Each row comes from the steps of one walk. Every step used is in the known rows, and no mark comes twice. Write the walk behind each row, first mark first.
Known rows:
e/m: [ 0.01  0.01  0.33  0.07 -0.07 -0.12  0.13  0.05  0.00 -0.08  0.04  0.13
  0.15  0.01  0.21  0.03  0.04  0.00  0.28 -0.20  0.10 -0.26 -0.03  0.07
  0.16]
n/v/m: [-0.44  0.65 -0.01 -0.13 -0.19 -0.54  0.20  0.34 -0.06  0.03  0.21  0.00
  0.50  0.31  0.13  0.28  0.31 -0.22  0.18 -0.41  0.03  0.04  0.09  0.19
 -0.15]
m/n/e: [ 0.07 -0.01 -0.02 -0.06 -0.31  0.30  0.01 -0.04 -0.30  0.14  0.23  0.03
  0.02 -0.11  0.16  0.16 -0.12 -0.03  0.12  0.04 -0.06  0.17  0.02 -0.17
 -0.07]
r/m/n: [ 0.00 -0.09  0.06  0.14  0.12  0.21  0.13  0.02  0.07  0.05 -0.24 -0.08
 -0.48  0.39 -0.25  0.18 -0.10  0.11  0.10  0.19  0.10 -0.19 -0.14 -0.09
  0.24]
r/z/m/n: [ 0.43 -0.35  0.24 -0.15  0.59  0.14  0.02 -0.48  0.12  0.11 -0.10 -0.10
 -0.13  0.09 -0.21 -0.33  0.05  0.11 -0.32  0.40  0.25 -0.19 -0.22 -0.10
  0.24]
e/v/m/n/z: [-0.07 -0.01 -0.30  0.04 -0.08 -0.40 -0.08  0.48 -0.07 -0.15 -0.17  0.02
  0.11  0.14  0.20 -0.03 -0.06  0.26 -0.24 -0.20 -0.10  0.40 -0.04  0.20
 -0.38]
v/m: [-0.46  0.43  0.29  0.04 -0.01 -0.35  0.12  0.19 -0.01 -0.17  0.05 -0.06
  0.16  0.19  0.02  0.15  0.03 -0.40  0.06 -0.36  0.02 -0.09 -0.16 -0.06
 -0.20]
r/n: [-0.34  0.27  0.09 -0.01  0.04  0.16 -0.09 -0.16  0.16 -0.22 -0.05 -0.26
 -0.30 -0.13 -0.43 -0.02  0.05 -0.41  0.35 -0.01  0.16 -0.10  0.07 -0.11
  0.35]
r/v/m/n/z: [-0.12 -0.10 -0.27  0.27 -0.09 -0.08 -0.05  0.24 -0.07  0.21 -0.04 -0.16
 -0.27  0.21 -0.60  0.29  0.05 -0.02  0.10 -0.15  0.01  0.15  0.17 -0.07
 -0.14]
g/r: [-0.25  0.01  0.55  0.02 -0.04  0.07 -0.26 -0.04  0.14 -0.26  0.14  0.29
 -0.14 -0.32 -0.14  0.27 -0.16 -0.11  0.48 -0.16 -0.04 -0.57 -0.12  0.00
  0.02]
g/z: [-0.17  0.04  0.67 -0.20 -0.09 -0.06 -0.35 -0.17  0.12 -0.08  0.20  0.03
  0.14 -0.07 -0.40  0.14 -0.27 -0.25  0.48  0.01 -0.14 -0.38 -0.18 -0.28
 -0.14]
r/e: [-0.10  0.23 -0.02 -0.07 -0.12  0.12 -0.15 -0.07  0.33 -0.05  0.01 -0.15
 -0.06  0.01 -0.29  0.01  0.19 -0.49  0.29  0.24  0.11 -0.49 -0.13 -0.30
  0.12]
n/z: [-0.02 -0.23  0.10 -0.06 -0.08  0.13 -0.33  0.02  0.22 -0.03  0.34  0.20
  0.07 -0.24 -0.61  0.12  0.09 -0.46  0.25 -0.31  0.22 -0.25 -0.18  0.06
 -0.07]
z/m/n/e: [ 0.29  0.01 -0.01  0.00  0.22  0.41  0.09 -0.36 -0.25  0.08  0.34  0.00
 -0.01 -0.19  0.16 -0.21 -0.09  0.02 -0.07  0.11  0.11  0.02 -0.04 -0.12
  0.13]
e/m/n: [ 0.23 -0.28  0.19  0.13 -0.04 -0.01  0.07  0.22 -0.24  0.08 -0.07  0.11
 -0.01  0.15  0.44  0.01 -0.17  0.36  0.15  0.07 -0.11  0.00  0.07 -0.02
  0.19]
r/z/m: [ 0.20 -0.11  0.39 -0.24  0.54  0.04  0.06 -0.64  0.36 -0.06  0.02 -0.04
  0.00 -0.03 -0.45 -0.31  0.27 -0.23 -0.21  0.12  0.46 -0.42 -0.34  0.00
  0.23]
r/v/m/n: [-0.31  0.29 -0.05  0.16 -0.06 -0.21  0.20  0.24 -0.19  0.22 -0.32 -0.31
 -0.23  0.35 -0.19  0.38 -0.11  0.05  0.19  0.08 -0.10  0.08  0.14 -0.13
 -0.05]
z/m/n/e/v: [ 0.24  0.20 -0.23 -0.18  0.20  0.17  0.16 -0.26 -0.20 -0.08  0.01 -0.02
  0.08 -0.25  0.45 -0.31 -0.15  0.43 -0.20  0.24  0.05  0.20 -0.02  0.12
  0.02]
v/m/n/e/z: [-0.13  0.02 -0.25  0.06 -0.21 -0.21  0.21  0.05 -0.22  0.07 -0.15 -0.01
  0.23 -0.01  0.45 -0.04 -0.02 -0.03 -0.61 -0.28 -0.14  0.69  0.14  0.13
 -0.36]
v/m/n/e: [-0.11  0.25 -0.06  0.14 -0.30 -0.12  0.19  0.14 -0.41  0.01  0.16 -0.04
  0.10  0.16  0.40  0.13 -0.03 -0.08 -0.12 -0.19 -0.15  0.35  0.06 -0.19
 -0.29]
r/z: [-0.03 -0.11  0.37 -0.33  0.04 -0.09 -0.07 -0.38  0.32 -0.01 -0.07 -0.04
  0.04  0.07 -0.44  0.05  0.27 -0.31 -0.02  0.03  0.29 -0.29 -0.26 -0.10
  0.03]

Write each row's walk:
[-0.01  0.10 -0.15 -0.24 -0.17 -0.02 -0.01  0.31 -0.18  0.32  0.16  0.05
  0.24  0.17  0.12  0.30  0.00  0.17  0.28  0.12 -0.11  0.07  0.12  0.15
  0.06] -> m/n/v
[-0.03 -0.22 -0.06  0.18 -0.04 -0.14 -0.15  0.38 -0.12  0.01  0.17  0.07
  0.00  0.15 -0.10  0.08 -0.01 -0.13 -0.13 -0.31 -0.10  0.19 -0.04 -0.06
 -0.29] -> v/m/n/z
[ 0.21  0.12 -0.09 -0.17  0.34  0.14  0.14  0.01 -0.12  0.25  0.30  0.06
  0.27  0.09  0.11 -0.06 -0.01  0.24  0.11  0.20  0.04 -0.07  0.05  0.18
  0.25] -> z/m/n/v
[ 0.11  0.04 -0.05 -0.12  0.27  0.21  0.18 -0.62  0.20 -0.03  0.14  0.11
  0.29 -0.46 -0.04 -0.39  0.09 -0.30 -0.41 -0.22  0.26  0.14 -0.06  0.26
  0.05] -> n/e/z/m
[ 0.06  0.07 -0.58  0.13 -0.18 -0.30 -0.17  0.42  0.15 -0.20 -0.25 -0.19
 -0.03  0.20  0.15 -0.22  0.22  0.10 -0.26  0.14 -0.09  0.18  0.03 -0.05
 -0.25] -> r/e/v/m/n/z
[-0.24  0.14  0.13  0.15  0.04 -0.22  0.07  0.37 -0.26  0.00 -0.07 -0.09
 -0.02  0.30  0.25  0.17 -0.17 -0.03 -0.05 -0.08 -0.21  0.17 -0.08 -0.13
 -0.19] -> v/m/n
[ 0.09 -0.23 -0.23 -0.12 -0.23  0.19  0.01 -0.15 -0.07  0.17 -0.08  0.04
  0.15 -0.26  0.20 -0.01 -0.08  0.01 -0.38 -0.03 -0.10  0.49  0.07  0.16
 -0.16] -> m/n/e/z
[ 0.19 -0.50 -0.03  0.01 -0.07  0.25 -0.31  0.17  0.01  0.13  0.23  0.15
 -0.08 -0.11 -0.34  0.11 -0.14 -0.07  0.10 -0.06 -0.03 -0.01 -0.09 -0.05
 -0.07] -> m/n/z
[-0.11 -0.22  0.00  0.36 -0.14 -0.06 -0.20  0.26 -0.01 -0.04  0.01  0.10
 -0.43 -0.03 -0.46  0.40 -0.04  0.23  0.29 -0.19 -0.17 -0.16  0.27 -0.04
 -0.12] -> g/r/v/m/n/z
[-0.12 -0.13  0.06  0.02 -0.05  0.08 -0.27 -0.20  0.57 -0.19 -0.26  0.15
 -0.10 -0.43 -0.12 -0.12  0.09 -0.26 -0.02  0.06 -0.08 -0.48  0.03  0.06
  0.09] -> g/r/e/z
[ 0.21 -0.34  0.02 -0.06  0.63  0.26  0.05 -0.27  0.14  0.14 -0.22  0.01
  0.08 -0.23  0.03 -0.35 -0.30  0.09 -0.48  0.14  0.01  0.15 -0.13  0.25
  0.13] -> e/z/m/n
[ 0.21 -0.13  0.20 -0.02  0.50  0.32  0.04 -0.14 -0.09  0.07  0.09 -0.01
 -0.11 -0.06  0.00 -0.16 -0.28  0.04 -0.01  0.23  0.03 -0.18 -0.18 -0.06
  0.20] -> z/m/n
[ 0.42 -0.69 -0.02  0.20 -0.11  0.11 -0.15  0.25 -0.10  0.05  0.19  0.25
  0.00  0.02  0.09 -0.08 -0.01  0.27  0.05 -0.14  0.02  0.04  0.09  0.06
  0.09] -> e/m/n/z
[ 0.21 -0.05 -0.11 -0.05 -0.22 -0.19  0.21  0.37 -0.29  0.23  0.08  0.18
  0.34  0.28  0.54  0.13  0.09  0.52  0.26  0.04 -0.12  0.11  0.30  0.22
  0.22] -> e/m/n/v
[ 0.36 -0.27 -0.31  0.03  0.53  0.31  0.02 -0.32  0.35  0.11 -0.30 -0.19
 -0.06 -0.14 -0.01 -0.57 -0.04 -0.06 -0.51  0.46  0.01 -0.05 -0.07  0.01
  0.23] -> r/e/z/m/n
[-0.23  0.05 -0.18  0.23 -0.29 -0.12  0.15 -0.10 -0.12  0.07 -0.33  0.04
 -0.23 -0.17  0.12  0.22 -0.03  0.31 -0.19 -0.18 -0.24  0.33  0.44  0.13
 -0.19] -> g/r/v/m/n/e/z
[-0.10  0.01 -0.20 -0.11 -0.05  0.05 -0.07 -0.17  0.54  0.02 -0.31 -0.13
  0.08 -0.14 -0.23 -0.19  0.18 -0.47 -0.16  0.12  0.09 -0.16 -0.06  0.05
  0.04] -> r/e/z
[ 0.23 -0.47 -0.17  0.19  0.05  0.29 -0.15  0.01  0.17  0.02  0.02  0.06
 -0.48  0.20 -0.63  0.11  0.09  0.01  0.06 -0.04  0.20 -0.15 -0.13 -0.01
  0.17] -> r/m/n/z
[ 0.31  0.12  0.13 -0.25  0.14  0.06 -0.15 -0.41 -0.23 -0.14  0.07 -0.07
  0.18 -0.16  0.30 -0.36 -0.33  0.53 -0.03  0.36 -0.20  0.07  0.00 -0.14
 -0.13] -> g/z/m/n/e/v
[ 0.03  0.24 -0.26 -0.22 -0.33  0.03  0.02  0.03 -0.24 -0.03 -0.11  0.00
  0.11 -0.16  0.46  0.04 -0.11  0.34 -0.02  0.18 -0.11  0.36  0.03  0.10
 -0.17] -> m/n/e/v
[-0.54  0.77 -0.25  0.00 -0.14 -0.41  0.19  0.16 -0.02 -0.15  0.08 -0.27
  0.12  0.23 -0.04  0.03  0.46 -0.26  0.23 -0.28  0.09  0.21  0.32  0.08
  0.21] -> r/n/v/m
[ 0.08  0.10  0.13  0.07 -0.38  0.00  0.20 -0.12 -0.17 -0.10  0.30  0.17
  0.20 -0.10  0.33  0.01  0.22 -0.02  0.20 -0.29  0.18 -0.06  0.12 -0.01
  0.09] -> n/e/m
[-0.17  0.32 -0.14  0.15 -0.11 -0.37 -0.08  0.41  0.03 -0.39 -0.46 -0.07
 -0.23  0.09  0.64 -0.07 -0.05  0.39 -0.03  0.33 -0.38 -0.12  0.09 -0.09
 -0.18] -> g/r/e/v/m/n
